Each row comes from the steps of one walk. Every step used is in the known rows, and no mark comes twice. Write the walk behind each row, first mark first.
Known rows:
T B: [ 29.0   1.6  -8.9  -9.8  10.4 -23.7   9.6   2.0   0.2   4.3   7.1  -2.6
 -11.9  -0.8 -12.5 -23.7   4.8  -0.4   3.7 -16.1  22.9  -3.9  -3.7 -12.2]
W A: [ 36.1   7.5   4.6  25.3  14.3  -1.7   5.9  -2.0 -13.6  30.1   6.3   1.0
   4.0   8.5 -13.5  39.8   5.3   9.4   9.6   6.6  18.3 -19.5  -1.1 -15.6]
M A: [ 35.7  10.6   3.3  -7.6   4.4 -11.6   4.0   2.5   3.8  22.3   0.4   1.3
  19.1   8.0 -23.5  38.6 -14.3   8.8   9.1  -4.8  18.6 -11.4 -49.0  -7.2]
P T B W C: [ -3.1  -0.3   5.8 -12.7  -8.1 -28.7   0.5  -3.1  -2.7   1.9 -15.5  13.2
 -13.7 -16.0  -4.8 -16.6  -2.7   3.2  -0.9   2.1  31.8  41.4  -6.6  -2.8]
B M P W: [ 10.8  14.9 -13.9 -31.4   0.3   2.4   1.0  30.6  11.9  24.5  -2.8 -19.4
  30.7   7.8 -18.3  43.7  53.3 -23.0  19.7 -38.6 -14.9  10.0 -13.8  15.6]
C T: [ 30.7   5.3  10.9 -17.5   7.0  -2.4  -1.3 -13.3   5.3   6.1   7.5  -4.5
 -12.1  -2.4 -27.3  25.8   3.2  11.7  11.1 -15.4  32.5   8.5  -2.2  -7.3]
W A T: [ 34.2  10.0  15.3   6.8  -1.4  -6.3   5.5   5.5 -14.6  26.3   3.0   1.9
  -5.1  -5.5  -4.8  21.6  -3.5  16.8   9.0   8.2  20.2 -58.3   9.5  -7.2]
M P T B: [ 30.6   5.9 -11.3 -37.9 -13.8 -29.8  -1.3   7.6  14.7   3.6  -9.2 -21.0
  11.9   0.9 -12.2 -29.3  26.4 -17.7  12.8 -37.3  12.9  28.5   9.4  -0.3]
B W A T: [ 10.9  10.8  19.3  -8.3  -5.4  -5.7   5.4   7.7 -11.7  26.8  -6.2   0.9
 -11.7 -14.0  -5.3  20.1 -14.6  13.0  17.7  12.7  21.6 -26.3   4.8  -1.0]
B M A W C T: [  0.7  12.3  37.5  -0.5  -8.9  -0.3   1.0 -29.5  -6.6  15.7 -10.1  17.3
   2.7 -12.6  -4.8  65.3 -49.8  26.4 -10.0 -10.6   6.7 -21.5 -49.2   6.2]
C T B: [ 26.8   1.3   6.3 -17.3  -5.0 -18.7   4.9 -15.1   2.1  -6.2   2.6  -5.8
 -27.1  -4.9 -13.0 -27.4   6.1  13.5   2.8 -18.5  34.0  20.8   7.2  -6.6]
W B M P: [ 22.9  11.2  -8.3  -6.1   4.6 -29.6  11.8  15.2   8.4  11.0   5.5 -19.0
  20.9   4.7  -7.1   1.9  35.3 -20.4  -1.5 -24.9  -7.6   0.7   3.1   3.7]
W B: [ 35.8  -0.2  -5.8   4.7  10.3 -29.6  13.5   3.0   0.9   4.5   8.6  -2.2
  -8.2  -4.4 -15.7 -11.0  17.4  -1.0   0.7   6.0  25.9  -5.2  -0.1 -15.1]
B M: [ 16.8   6.4   0.6  -3.9  16.8  -9.9   7.9  10.0   3.2  28.1  15.1   0.0
  16.4   6.0 -15.7  46.9  11.1  -0.1  -3.3 -23.2  -1.7 -19.1 -20.4  -9.1]
T B M: [ 11.4   3.7  -5.8  -3.8   4.8 -25.9  13.1   9.8   2.0  11.9   8.6   0.5
  -1.0   3.2  -0.2  -9.1  13.4   0.7 -10.0 -27.2  -4.2  -4.5 -11.3  -8.0]
M P: [ 38.2  11.0 -10.1 -26.8  18.5  -4.7  -3.3   7.3  11.7  11.5   8.9 -22.8
  21.0   4.7 -31.1  28.3   8.8 -20.4  22.8 -32.0  18.8  -6.3  -3.5   0.5]
T B M A W C: [ -0.1  11.1  17.7   9.5  -7.8 -22.1  10.7 -12.5 -11.0  16.4 -10.3  20.2
   3.3 -11.8  10.4  15.5 -49.1  15.7 -18.3 -10.2  -1.6 -33.3 -51.1   1.7]
P W: [ 21.5   6.1 -11.7 -19.6   6.9   2.6   3.0  18.5   5.8  17.9  -1.7  -2.8
   4.4   0.7 -26.3  30.3  36.0  -5.1  22.2  -9.7  19.7   7.0 -14.7  -4.4]
C T B M P W: [  2.0  14.5  -4.3 -39.2 -25.4  -7.4   0.6  12.0  12.0   1.1 -13.4 -22.5
   0.1   2.0  -3.2 -16.8  57.9  -9.1   9.0 -46.5  -2.4  48.4   5.9  23.7]
W C T B M A: [  3.1  11.7  23.0  12.9 -18.3 -23.0   3.5 -22.3 -10.5   1.5  -7.8  18.0
  -6.2   2.1   8.5   0.9  -9.3  31.6 -28.7  -6.8  15.4   9.6 -40.0  10.1]
P T B M A: [ 11.4  10.4   5.4 -15.6 -33.8 -38.3  10.2   9.9   2.7  21.9 -14.9   5.1
  18.6   8.9   8.0  -2.3  15.1  13.5 -16.0 -22.8  -8.9  20.9 -43.9  -2.8]

Write each row's walk:
[ 19.5  11.4  16.0  -8.5 -25.5 -40.7  18.5  14.4   0.0  17.9  -3.0   6.2
   5.4  -4.5   9.4  -6.8   3.9  17.8 -18.5   3.6  -5.6 -45.1 -31.2   5.9] -> W B M A T
[ -6.3   4.5  25.1   3.5  -4.6 -12.6   5.0 -28.2  -8.2   1.2  -2.8  13.0
 -27.0 -23.5   6.4   4.2 -30.2  17.3 -14.6 -21.7   9.6 -13.9  -3.4   0.8] -> A W C T B M
[  6.8   5.3  -9.5   0.2  -8.0 -20.8  19.4  26.1   4.2  17.1  -3.4  -0.7
   4.1  -0.6  -2.9   3.6  63.0  -4.6  -2.0  -2.6  -4.1  13.1  -9.7   0.4] -> P W B M
[ 17.8  13.6   8.0  -5.7  -0.5 -13.3   9.6   8.9   2.0  31.7   3.5   4.9
  28.9  13.7 -11.5  51.9  -2.4  11.5  -6.2 -16.0  -6.6 -13.8 -57.3  -1.7] -> B M A
[ 23.5   3.2  17.2   7.4  13.0  -0.6  -5.6 -24.0  -5.7  -2.7   6.7   9.5
 -16.3  -7.9 -23.8  35.7  -6.9  16.6  -0.8   0.3  44.8  -3.5  -3.8  -3.2] -> W C T
[ 12.5   8.5  28.6  -1.8 -17.7 -14.4   0.1 -37.8  -9.2  -5.1 -16.4  14.2
 -22.2 -20.0  -1.2  -4.3 -58.6  24.8  -3.5  -2.8  35.4  -6.5 -31.6   3.9] -> M A W C T B
[  0.8   3.1  22.7  -8.2   9.6   0.0  -6.8 -22.4  -1.7  -1.4  -1.4   8.3
 -21.4 -14.7 -24.7  36.0 -17.7  13.6   8.3   4.7  46.1  29.9  -9.8   2.6] -> B W C T
[  3.9  14.8  -8.2 -48.7 -24.9 -20.2   5.1  35.9   9.0   8.3 -11.0 -19.2
   7.1  -7.8   4.7 -30.4  46.9 -15.4  10.0 -41.9 -12.5 -17.7   6.0  24.1] -> A T B M P W
[  2.5   8.7  14.6 -27.0 -38.4 -31.9  10.5  -0.2   3.8  26.1 -22.8   5.6
  14.2  -8.2  10.3   2.7 -23.5  10.3  -6.9 -31.7 -16.6   2.4 -43.5  -5.2] -> P T B M A W
[ 23.5  10.7  -3.5  15.1  -2.3   8.9   7.4  13.1 -10.6  30.5  -8.4   1.2
   6.1   5.9 -12.0  38.2  39.8   6.7  20.4  11.1  15.5   3.5  -3.9  -7.0] -> P W A
[  4.9   4.5   6.5  -1.1 -24.2 -25.4   7.9   3.0  -7.6  20.4 -22.2   1.2
 -10.0  -5.9   5.6 -17.2  11.9   8.7   8.8   3.9  17.5  49.6   8.1  -9.9] -> P T B W A
[  3.6  13.2  23.2   9.8   3.8  -5.7   4.9 -11.8  -8.2  27.6  -5.1  19.2
  20.5  -9.4  -4.6  70.0 -52.0  15.0  -7.8  -7.0  -3.3 -46.4 -60.6  -0.9] -> B M A W C
[  0.5   6.3  -0.8 -28.0 -11.0 -26.6  -7.0   0.9   6.2  -3.9 -18.3  -8.0
   2.9 -12.2  -9.0 -16.8   3.2 -15.1  11.4 -15.3  25.9  49.0   1.8  11.9] -> M P T B W C
[  9.9  21.7   4.4 -15.0 -21.6   2.9   2.3  32.9  -5.6  33.0 -13.1 -16.9
  20.0   0.6   5.3  32.9  47.6  -3.9  15.4 -16.3 -19.0 -32.4   8.5  21.2] -> B M P W A T
[  5.0   2.6   6.9 -41.7  -8.6 -29.3   6.3  11.7   4.2   3.0  -4.0  -2.7
 -30.5 -23.1  -4.8 -41.9 -15.0   2.3  11.2  -9.7  25.8  -9.9   0.6   1.7] -> A T B W
[  8.3   2.2  -2.5 -17.1 -16.1 -34.4   9.1  13.0   4.3  18.2  -2.7   0.3
   5.1   0.8   3.5  -9.4  30.0   2.0 -13.3 -30.8  -5.6  16.7  -6.7  -8.8] -> P T B M
[ 14.2  13.5  -0.1 -38.0  -9.7 -30.3   6.5  20.3   7.4   7.7   4.3 -18.4
   6.7  -4.8   4.6 -29.6  12.1 -10.0  -0.9 -46.3  -9.8 -40.2   8.5  15.8] -> A T B M P
[  5.3  12.0  11.5  -4.9  -2.3 -16.7  -3.7 -15.7  -1.5  -8.3   0.2  -7.1
  -2.3  -0.9  -1.1  -4.5  12.3   1.4 -11.7 -32.6  11.0  13.0   6.1  16.8] -> W C T B M P
[  0.2   5.1  15.3  13.6  -0.6 -18.7   4.8 -18.1  -9.3  -4.6   4.5  13.0
 -18.1  -4.0   4.4  -1.9   5.7  19.1 -23.9 -14.5  17.7   6.1  -3.2   2.2] -> W C T B M
[ 12.9  11.8   3.9 -29.0 -10.6 -19.0   2.7  -3.6   9.8  -0.5   1.9 -22.6
   0.3   2.7  -3.3 -14.8  23.6  -5.6  -0.6 -49.8   1.8  27.0   8.5  14.0] -> C T B M P
[  7.3   6.0   2.3  13.1  -2.8 -16.6  11.6   2.0 -12.5  17.8  -9.5   0.5
 -15.6  -3.3   1.2 -15.2  -4.2   7.5  11.3   9.2  22.9  26.3   2.2  -8.5] -> T B W A
[  4.0   8.2  17.6   3.9 -15.7 -11.7   7.0 -16.8 -11.7   5.5 -13.7  -2.5
 -34.6  -6.9   0.2 -21.6  -3.2  20.0   9.4   3.8  31.8  50.1  13.5  -1.8] -> C T B W A
[  6.4  11.8  10.8 -14.5 -16.0 -23.7  15.4  -3.3   0.6  25.2  -9.6   3.9
   7.9  -7.9   6.4   1.8 -37.2   9.2  -4.5 -27.6 -12.7 -20.9 -48.3  -2.6] -> T B M A W
[ 19.7  14.1  -6.6 -21.5  15.0  -7.5   1.9  13.9  10.5  23.2  11.4 -20.0
  31.1  10.0 -19.5  46.6  17.7 -18.0   8.9 -41.8  -9.5 -10.8 -11.2   5.3] -> B M P
[ 22.5  16.8  -2.7 -17.2 -27.9 -12.0   3.5  23.8  -6.0   9.9 -19.1 -19.2
  -4.4  -5.5   7.4 -35.6  39.1  -4.5  24.3 -10.4   8.9 -18.8  25.7  17.4] -> M P W A T B
[ 16.6  10.8  -2.9 -36.1  -8.5 -14.7  -1.6  17.0  14.2  26.1  -1.1 -18.9
  36.2   6.4 -16.5  42.4  35.3 -17.7   7.9 -44.1 -12.8  11.3  -6.6   3.5] -> B M P T
[ 16.4  12.2 -10.9 -19.9   3.6 -25.4   7.1  13.6   9.2  10.7   6.8 -20.0
  17.9   7.1  -4.1 -11.1  21.3 -18.7   0.1 -44.7 -10.7   1.4  -3.2   7.3] -> T B M P
[ 12.8   9.1   7.6  12.1   8.5  -1.6   7.1   2.5  -9.9  29.4  -4.0   0.4
  -3.5  -1.5 -13.0  38.5  -5.8   6.3  19.7  10.6  20.9  14.6  -6.2 -11.2] -> B W A
[ 16.7  12.3   3.9 -20.7  -1.6  11.8 -13.9  -5.1   3.8  -4.1  -9.9  -9.2
   1.7  -4.8 -26.8  31.5  34.4  -5.2  20.1 -14.9  36.1  26.6   3.4  20.9] -> M P W C T
[ 11.5   9.6   0.7 -19.8 -12.4  -5.5  -8.2  -7.8  -0.4 -17.5 -16.0 -10.2
 -13.5  -5.9 -10.9 -21.1  36.6  -5.1  12.2 -18.5  34.6  38.9  10.9  23.0] -> M P W C T B
[ 11.0  13.7  15.8 -14.9  -4.3  -6.5   9.3  -2.3   2.8  36.1  -4.9   5.0
  21.9  -5.3  -9.1  60.3 -40.5   8.9   2.7 -22.9 -13.6 -33.5 -57.5  -4.1] -> B M A W
[  8.2   5.2   9.1 -11.9  -9.0 -21.6  10.0  -8.1   2.5   4.6   4.8  -2.0
 -17.9   0.0  -0.7 -12.6  17.1  14.7 -11.7 -29.1   6.6  17.8  -0.6  -1.1] -> C T B M
[ 29.3   9.4   9.9 -27.5 -20.0 -34.2   6.1   6.4  -0.1   6.7  -6.2   1.7
  -7.0  -6.6   0.3 -36.2 -19.9  17.0  -0.7  -7.4  20.9 -40.2 -29.5   2.6] -> M A T B
[ 26.1  -0.5  -5.0 -22.4 -13.4 -31.9   5.4   4.8   6.0   7.9  -5.5  -2.2
  -4.1  -2.6  -9.4 -26.4  19.4   1.9   3.0 -19.9  20.4  20.1   0.5 -14.7] -> P T B
[ 28.7   8.2 -20.2 -22.6  -5.6 -18.2   6.7  22.3  10.6   2.5  -8.1 -21.6
   7.7  -1.6 -18.5 -16.3  58.6 -23.6  23.8  -9.5  15.8  25.5   6.5   8.6] -> M P W B
